Each row comes from the steps of one walk. Every step used is in the known rows, and no mark comes twice. Write the walk behind each row, first mark first.
In the rows, 128 means zero.
Known rows:
Z/W/H/B: [145 116 138 123 139 120 158 129 157 117 101 107 165 130 178  81 149 148
 145  84 127 215 131  70  98 130 122 146]
Z/W/B/E: [139 134 148 170 148 151 177 155 148 114 115 133 113 109 155  84 138 136
  97  81 124 215 171 110 115 143 107 132]
V/Z/W: [110  46 118 127 168 177 202 144 133 124 104  80  48  81 179  86 103 132
 146 125 138 168 169 125 122 140 125 138]
J/W/H/B/E: [127 160 130  99 123 110 179 137 174 116 112 152 181 104 141 130 170 161
 116  52 122 216 107  41  97 152 110 145]
D/W/H/B: [155 141 126  81 133 116 172  88 152 132  76 126 209  72 172  79 140 140
 114  97 133 169 129  87 108 137 131 161]
J/W/B/E/D: [120 156 146 156 135 143 172 166 168 127 125 161  94  86 103 127 146 134
 138  92 117 177 169  95  60 154 118 133]
B/E: [122 141 116 148 120 170 188 153 101 122 107 140 160  88 127 141 116 122
 103  91 126 149 114  93 136 154 101 144]
W/H/J/B/E: [147 169 122 118 103  92 148 119 119 172  89 163 125 164 172 141  96 150
 116  92 116 158 116  37 142 153 112 171]
D/B/E/H: [122 174 141 135 112 150 182 171  91 131 107 122 145 110 142 130 127 116
 183 120 114 139 117 119 104 172 115 153]
E/D/W: [154 115 131 130 145 161 164 122  98 140  84 112 119  35 137  99 113  96
 173 125 129  97 157 119  86 132 135 145]
Z/W/H/B/E/D: [151 139 152 154 148  85 135 145 133 110  98 123 162 117 163  85 134 141
 168  37 115 195 108  43  91 143 107 143]
S/W/V/Z: [110  99 102 111 146 200 200 133 135 148 106  95  78 122 159  73 116 124
 143 122 143 124 211 129 122 128 157 152]
E/B: [ 99  93 116 128  99 208 180 153 122 126 130 107 142  93 106 124 108 134
 175 148 114 135 153 112  59 126 127 148]
J/B/E: [120 137 126 170 114 123 174 124 108 124 110 143 103  80 135 151 103 121
 119  90 128 171 132  95 137 183  84 162]
J/W: [123 113 118 105 129 192 205 150 149 131 120 123  98  77 130 142 163 128
 131 127 134 177 158 104  89 133 126 132]
W/B/E: [110 162 130 168 119 160 177 153 148 131 116 159 152 112 119 118 115 134
  88 116 122 172 155 120 106 158 114 148]
J/B: [115 110 122 157 110 145 173 114 125 139 110 120  80  90 138 146 104 119
 148 148 135 158 161 118 108 168 107 165]
D/H/W: [134 125 123 101 116 178 163  79 102 150  83  84 209 163 167 131 112 118
 187 130 153 138 134  87 125 104 131 152]
Z/W: [144  91 131 139 146 183 185 145 120 121 107  95 102  94 163  98 140 121
 137 113 135 184 163 114 117 122 118 131]
B/E/D/W: [157 143 134 147 146 137 170 134  82 123  86 136 144  33 135 109 112 103
 139  65 123 111 125  90 120 151 108 142]
D/W: [155 114 118  98 138 180 199 107 114 134  84 115 148  34 161  95 131 111
 106 122 139 137 160 132 127 132 128 146]
V/W/H/B: [130 128 107  93 110 139 177 141 182 118 106 127 150  95 148 116 124 144
 114 110 130 159 104  72  85 139 109 180]
J/W/H/B: [123 139 126  88 120 130 178 132 188 129 112 138 164 112 144 125 171 157
 139  98 127 207 130  62  72 140 129 149]
B/E/H/J: [157 176 117 125 117 170 177 181  75 126 100 145 155 137 165 152 111 124
 132 135 108 125 105  93 156 142 106 160]
V/W/H/J/B: [153 134 107  89 102 125 169 131 160 161  95 140  63 128 173 135  98 142
 112 127 126 136 129  56 116 137 110 187]
V/W/B/E: [121 144 118 141 119 170 197 169 174 112 120 150 101  75 122 119 114 131
  64 108 126 158 144 112 106 151  95 164]
H/J: [126 136 100 130 111 197 186 139 106 153 104 122 103 170 195 127 114 120
 124 141 124 139 163 117 135 132 136 154]
S/J/B: [105 119 114 143 111 154 180 117  86 134 100 126 120 194 159 136 118 154
 131 106 130 157 154 122  87 142 125 173]
W/B/E/D: [114 161 142 192 125 141 151 161 137 134 115 160 128 105 100 119  99 124
 138 118 114 139 156 111  72 159 118 148]
B/E/H/W/V: [187 154 143 133 129 183 163 140  94 120  95 135 202 125 158 132 109 130
 138 147 128 126 117  91 157 133 112 147]
H/B/E: [ 99 151 116 168 118 147 185 137 124  85 114 132 183 117 168 120 132 128
 113  59 123 194 117 109 130 179  94 157]
E/D: [121 111 125 165 125 173 153 154 100 143 109 116 111  88 111 135 101 102
 197 151 123  97 145 112  65 136 132 147]
V/Z/W/H: [127  61 125  98 162 137 180 141 150 152  92  96  86  89 164  87  97 153
 147 125 135 162 143  79 109 125 134 142]
B/E/D/H/W/V: [154 163 160 157 126 150 137  91  79 158  99 122 205 134 168 120 113 115
 190  80 139  93 125  59 120 132 122 141]
V/W/B: [117 121 113 129 116 191 196 159 186 125 120 132  80  82 126 115 114 128
  90 158 132 148 169 135  76 136 116 166]

Which walk is each row?
[135 175 139 149 120 159 168 178 135 123 114 159 172 107 103 136 113 135
 122 171 112 149 138 124 101 151 113 156]
W/B/E/H
[155 171 160 139 120 167 166 129  97 136  97 115 161 156 183 100 125 125
 179 121 126 138 143 115 128 165 127 144]
D/B/E/H/W/V
[144 148 110  92 105 151 158 133 126 182  88 143 154 174 169 129 108 147
 127 143 121 134 125  60 116 114 147 160]
W/H/J
[142 193 130 146 117 161 165 175 125 134 109 164 145 161 150 130 110 138
 115 159 105 149 149 120 122 150 119 161]
W/B/E/H/J
[134 108 144 157 145 172 175 145 163 127 116 113  96 115 156  81 139 132
 122 133 129 205 199 133  87 129 128 133]
Z/W/B
[162 121 137 125 148 177 176 139 103 120  93 123 159 118 169 120  85 139
 142 152 131 115 124 100 163 147 116 150]
B/E/H/W/V/Z
[130 175 134 106 131 166 194 180 123 115 112 163 167 194 126 137 167 177
 112 104 111 178 144 111  65 126 131 152]
S/J/W/B/E/H
[151 138 142 133 142 102 160 135 145 107 101 123 181 122 178  86 148 152
 124  39 122 225 109  50 120 142 103 144]
Z/W/H/B/E
[123 137 138 191 121 104 147 133  97 128 108 142  79  74 118 150  87 111
 172  89 120 136 132  85 104 183  88 162]
J/B/E/D
[108 161 125 123 130 167 201 156 138 122 115 160 149 200 144 120 169 178
  79  59 120 200 159 107  70 130 132 144]
S/J/W/B/E
[134  79 118  93 158 141 178 136 139 162  89  99  61 142 210  80  94 154
 141 117 128 163 153  75 131 123 140 147]
V/Z/W/H/J
[147 116 108  76 111 159 180 154 164 148 100 131 130  74 116 133 111 138
 110 138 132 122 103  64  89 115 117 168]
V/W/H
[137 138  94  75 120 145 167 154 141 148  82 113 155 149  89 108 118 130
 154 105 130 155 142  65  95  94 147 159]
S/W/H
[152 170 127  99 121 186 180 175 150 142 114 144  95 155 164 138 147 139
 154 198 109 157 176 125  94 127 142 155]
E/H/J/W/B
[145 151 135 151 115 121 165 150  95 117 107 144 122  76 121 168 101 122
 154 140 119 145 115  99 134 175  83 171]
J/B/E/H
[180 149 154 156 122 137 152 108 104 123  98 138 140 118 166 140  98 131
 151 145 130 144 137  92 156 168  95 162]
J/B/E/H/W/V
[134 150 112 104 112 118 179 149 170 105 105 142 167  92 146 121 124 147
  92  64 125 166  78  52 109 152  90 177]
V/W/H/B/E
[120 199 136 102 114 148 183 111 135 171 115 145 156 174 199 130 168 142
 131  79 128 173 162  76 121 134 128 149]
D/H/J/W/B/E
[127 144 128 162 125 154 172 177 161 118 118 152  78  70 109 119 101 119
 110 108 118 128 144 106  75 152  98 163]
V/W/B/E/D
[110 180 151 170 119 129 143 130 121 157 113 146 176 118 116 125 114 123
 170 111 123 122 145  94  68 149 122 152]
W/B/E/D/H
[110 164 138 153 114 103 148 106  48 150  96 132 167 196 155 147 118 147
 183  44 125 119 116  73  83 149 114 175]
S/J/B/E/D/H
[123 167 123 128 111 103 158 132 142 123 101 149 225 126 145 121 126 154
 117  70 120 184  85  53 111 157 109 162]
W/H/B/E
[157 157 111  99 105 106 170 138 149 150  94 155  80 118 174 140  95 145
  89  80 121 147 105  36 140 148  92 184]
V/W/H/J/B/E
[130 141 121 131 116 171 172 161 121  95 112 111 183 114 147 136 130 123
 181 181 118 150 123 138  95 153 116 170]
E/H/B
[139 171 143 120 132 159 188 179 168 117 123 162 131  86 105 144 159 145
 121 141 115 185 150 107  86 145 112 140]
J/W/B/E/H
[162 152 117  83 122 193 188 178 117 138 108 129 101 137 168 152 148 130
 165 182 114 139 149 108 114 121 133 152]
E/H/J/W
[102  66 131 145 167 166 193 145 170 130 111  97  44 102 171  71 100 144
 128 145 134 184 201 143  97 144 132 140]
V/Z/W/B
[139 141 137 181 134 149 140 131 140 111  87 135 138 165 123 106  74 125
 153 112 125 162 160 101 100 137 120 145]
H/W/B/E/D
[ 96 157 133 153 111 150 191 145 104 139 109 119 124 115 154 110 129 117
 149  71 123 163 135 118 110 181 116 144]
D/B/E
[111 190 123 140 129 126 152 147 123 138  98 122 149 156  99  98 119 110
 187  63 125 141 173  90  77 123 135 159]
S/W/B/E/D/H
[172 173 143 110 143 147 183 138 131 121  88 152 178  43 134  96 128 128
  97 139 121 147 152 133 124 146 115 154]
D/W/B/E/H
[123 154 137 149 107 123 132  92  80 184 101 110  99 154 183 143 103 106
 237 127 127  91 155  83  87 143 130 171]
E/D/H/J/B
